Each row comes from the steps of one path. Every step used is in the known rows, and no mark comes twice. Write the path behind each row, first mark first.
Known rows:
c, f: [-18   3 -20  22  33  25  28  -7  22   9   1  22 -32  14 -19  10  -2  -4
 -29 -20   7  -6   1 -21]
f, v: [-20  14 -17   6  20   9  22  -4   2   3  10  13 -19  15 -22  -6  12  -8
 -37 -28  11   5   0 -13]
h, v, l, n, t: [-40  -1 -24 -11  18   4  32  17   1  21   1   1  24 -15  -8  32  28  31
 -29 -14 -13 -29  26 -19]
l, v, h, n: [-29   3  -6   5  33  25  22  17   2  25  12  10  -2 -14  -8  -3 -16  28
 -12 -38 -20  -4 -14 -25]
l, n, f: [-32  13 -21   3  32  21  35  28   0  10 -14  12 -21 -12 -32  26  27   9
 -20 -46 -13  11  14  -5]
h, v, f: [-62  12   3  -4  27  22  24  14   5  11   6   8  13  -3 -29   5  -4   6
 -19 -39  18 -24   4 -13]
l, v, h: [-22   5 -23   1  33  33  28  19   3  17  11  13 -18 -18  -8   3  -2  21
 -25 -42 -20  12 -18 -18]
l, v, t, n, f: [-42  11 -46  -8  26  14  30  25 -20  20  -2  13  22 -43 -38   6  22  12
 -21 -17   9  31  10 -29]
b, t, n, l: [-23  30 -29  -8   6  13  11   4  -1 -15  13   9  30 -13 -26  -8 -15   7
  -8  -5  -7  -3  -8  17]
h, v, f, c: [-69  19   0   0  43  12  38  13   3  10   2   4  16 -16 -32  10 -24   6
 -14 -67  32 -19   1  -9]
n, l, v, t, b: [ -9   4 -43   2   8  11  29   5  -9  -4 -22   8   8 -23   0  21  43  33
 -30 -10 -25 -15 -15 -42]
l, v, f: [-37   7 -31  13  31  22  24  21   8  -1  -3  13 -10  -8 -35  17  15  14
 -15 -40  -2  10   6 -21]
t, n, l, v, f, c: [-49  32 -53   0  44  -6  35  21  -1  -8  -9   2  29 -47 -50  13 -10  32
  -3 -51  13  22  14 -13]
n, l, v, f: [-35  19 -38   3  30   6  29  25   6 -11 -14   7   1 -22 -38  21  23  30
 -11 -36 -12   0  10 -25]
c, f, n, l: [ -2  16 -37   9  31  -4  33  -7  24  11 -13   4 -29  -1 -30  -3   5  16
 -31 -17   6 -10  20 -33]
h, n, l: [-35  22  -2  -4  18   1  16   1   5   2   2  11  13  -2 -17   5   3  18
  -7 -19 -10 -27   0 -21]
l, n: [-18   9 -23  10  22  27  25  13  13   5  -3  15 -19   5 -14  23  22   8
 -24 -33 -22   2   4  -4]
l, v: [-19   8 -28  11  26  27  22  11  12   0  -2  23 -21   0 -15  21  15   7
 -12 -23 -17  10  -4 -18]
c, f, v, h, n, l: [-19  14 -10   7  39  -7  37   0   4  24   4  -5  -9  -7 -22 -24 -25  33
 -36 -30   6 -24   3 -36]
h, v: [-43  12   5  -6  22  28  21   3   9  12   8  18   2   4 -10   9  -4  -2
 -16 -21   3 -23  -6 -10]
b, t, n, l, v: [-14  26 -45   0  13  17  13  15   4 -17  -1  12  23 -20 -27   6 -10  20
   5  -1 -25   9  -5  10]
h, v, l: [-43   6  -5 -10  23   7  23   7  13   5   5  14  14  -2  -9   5   0  10
 -27 -14  -5 -28  11 -11]
b, t, n: [-25  18 -21   3   8  28   6   0   1  -4  23  16  20   2 -23 -10 -23 -10
 -12 -10   2   7 -13  21]
b, t, n, l, v, f: [-32  27 -48   1  18  11  16  25   0 -19  -1   3  34 -27 -47   3 -10  27
   2 -18  -9   8   6   8]

Write each row's path:
[-60  17  11  -6  52   6  42  22 -18  32  12  -1   7 -36 -29  -8 -37  17
 -16 -84  20  -2 -12 -15] => v, h, n, f, c
[-29 -11 -12   3  17  24  24   3 -23  32  10  -1  13 -20   9  10   4  40
 -23 -31 -12 -18 -24 -42] => l, v, h, n, t, b
[-50  25 -25  11  45 -11  36  23   4  -2 -15   0  19 -30 -42  20 -12  38
   8 -60   3 -11  10 -27] => h, n, l, v, f, c
[-47  29 -22   0  33  13  29  17 -14  -1   9   8  21 -29 -46  -3 -37  -9
  -4 -52  25  20  -7  24] => b, t, n, f, c
[ -4   4 -30  20  32  10  29 -11  26  21  -2  10 -40  14 -28  -5  -2  -2
 -35 -22  15   0  15 -28] => c, f, n
[ -2  20 -45  -1  23  -2  26  11  14   3 -15   4 -18 -15 -27   9  22  26
 -15 -19 -18   8  15 -29] => f, n, l, v
[-11  -1 -34  20  25   4  38  -8   3  21   2   9 -17   8 -22  -7  15  -2
 -55 -14  26  -7   6 -42] => c, f, v, t
[-19  17 -31  -9  32  17  32  23   0   7   0   7  -7 -33 -11   7   5  38
 -21 -37 -30   2 -13 -22] => n, l, v, h
[-47  12  -7  -7  25   8  24  10   9  23   3  -4   4  -4 -37 -10  -4   8
 -26 -40  27 -18  19 -20] => h, v, f, n
[-17 -11 -40   5   8   5  29   2  -7   6  -8   1   9  -7   2  32  48  31
 -45 -20 -22 -16  11 -23] => v, l, n, t, b
[-30  24 -32  -7  21 -11  26  10   6   4  -3  -9   0 -15 -45  -8  17  20
 -30 -41  14  -5  22 -25] => v, f, n, l
[-43  25 -27  -9  28   2  24   8 -18  10   8  10   4 -15 -47 -17   3  -6
 -33 -28  30  31  16  -7] => t, n, f, v
[-17   1 -33   6  15   5  43  15 -26  15 -24  -5  -8 -13 -20  10  49  17
 -55 -39   1   2   6 -29] => l, n, f, v, t, b
[-20   8 -28   3  22 -11  24  -1   5  -4   7  10  -6   9 -22  -9  16   3
 -48 -21   4   0  16 -15] => f, v, l
[-48  18 -49  -4  41   4  43  25 -22  20  -5   9  26 -56 -43  12   3  12
 -16 -45  24  35   6 -24] => l, v, t, n, f, c
[-17   3 -34   7  23   6  27  16  17  -1  -6  11  -6   0 -14  20  27  20
 -34 -26 -30  -2  20  -5] => v, l, n
[-47   8 -13 -10  35   5  39  36   5  11 -20   6   6 -21 -27  23  17  25
 -23 -33 -18 -16  33  -5] => h, v, l, n, f
[ 15  -4 -61  18  20  -1  40  -5  10  14 -36  -2 -18 -17 -13   8  31  38
 -41  -5  -9 -14   9 -60] => c, f, n, l, v, t, b
[-26  24 -42 -17  30  15  25  19  -6  10  10   7  17 -45 -19  -7  -8  40
 -19 -24 -20  20  -6 -14] => t, n, l, v, h
[-36  -5  -1   5   3  16  14 -17 -18  19  10   7  18   6   3  14  17  13
 -22 -17   7 -31 -15 -35] => h, n, t, b
[-33  11 -25   3  23   4  22   6   7  13   7  -3 -10   1 -42 -11  11   3
 -34 -47  23   5  16 -21] => v, f, n
[  1 -17 -54  25  22  -8  43  -8   1  12 -19  -3 -16   7  -9  21  37  31
 -62 -14  -2 -15  27 -36] => c, f, v, l, n, t, b
[-44  14 -33  18  47  11  38  21   7  -2  -7   9  -6 -20 -39  23  -4  13
 -10 -69  13  15   2 -16] => l, v, f, c
[-27   3 -22   0  12   3  36   3 -31  13 -10   1  -2 -10 -21  -6  37   2
 -56 -34  22  -3  -6 -36] => n, f, v, t, b
[-17  13 -45  -4  17   6  32  16  -3   3 -10  10   9 -28 -16  21  38  27
 -22 -12 -19  -6  -2 -39] => n, l, v, t
[ -9  -8 -46   7   8  -9  33  -2 -13   6  -8  -5   3   1  -5  19  49  30
 -58 -20 -11 -10  17 -26] => f, v, l, n, t, b
[-13  24 -29  -9  16  -5  23  -1  10   6  -2   1 -11  -8 -26  -5  17  13
 -27 -24  -1  -5  12 -22] => f, n, l
[-28  -3 -19   2   5  23  20 -15 -17  10   9  10   2   2   1  21  31   4
 -36 -21   7 -15 -18 -28] => n, t, b
[-14  -2 -28   0   2   9  20 -19 -13  23   6  -2  -5   1  -6   4  31   7
 -43 -23  16  -9  -3 -35] => f, n, t, b
[  5   5 -53   0   6  -3  31   2  -5   8 -25  -3   0 -23  -7   7  43  36
 -37 -12 -17  -9   0 -49] => f, n, l, v, t, b
[-32   4 -16  -3  26  10  30  20  19   7  -9   9   8  -4  -9  20  12  25
 -25 -20 -27 -23  23  -4] => h, v, l, n
[-39  -8   4  -5  11  20  21  -8 -27  35  24  -4  21 -12  10  -3   0  27
 -36 -36   5 -29 -28 -35] => v, h, n, t, b
[-17   3 -27   6   7   3  24   3 -10   5 -20   5  24 -17   0  15  29  40
 -17  -7 -25 -30 -12 -49] => h, n, l, v, t, b
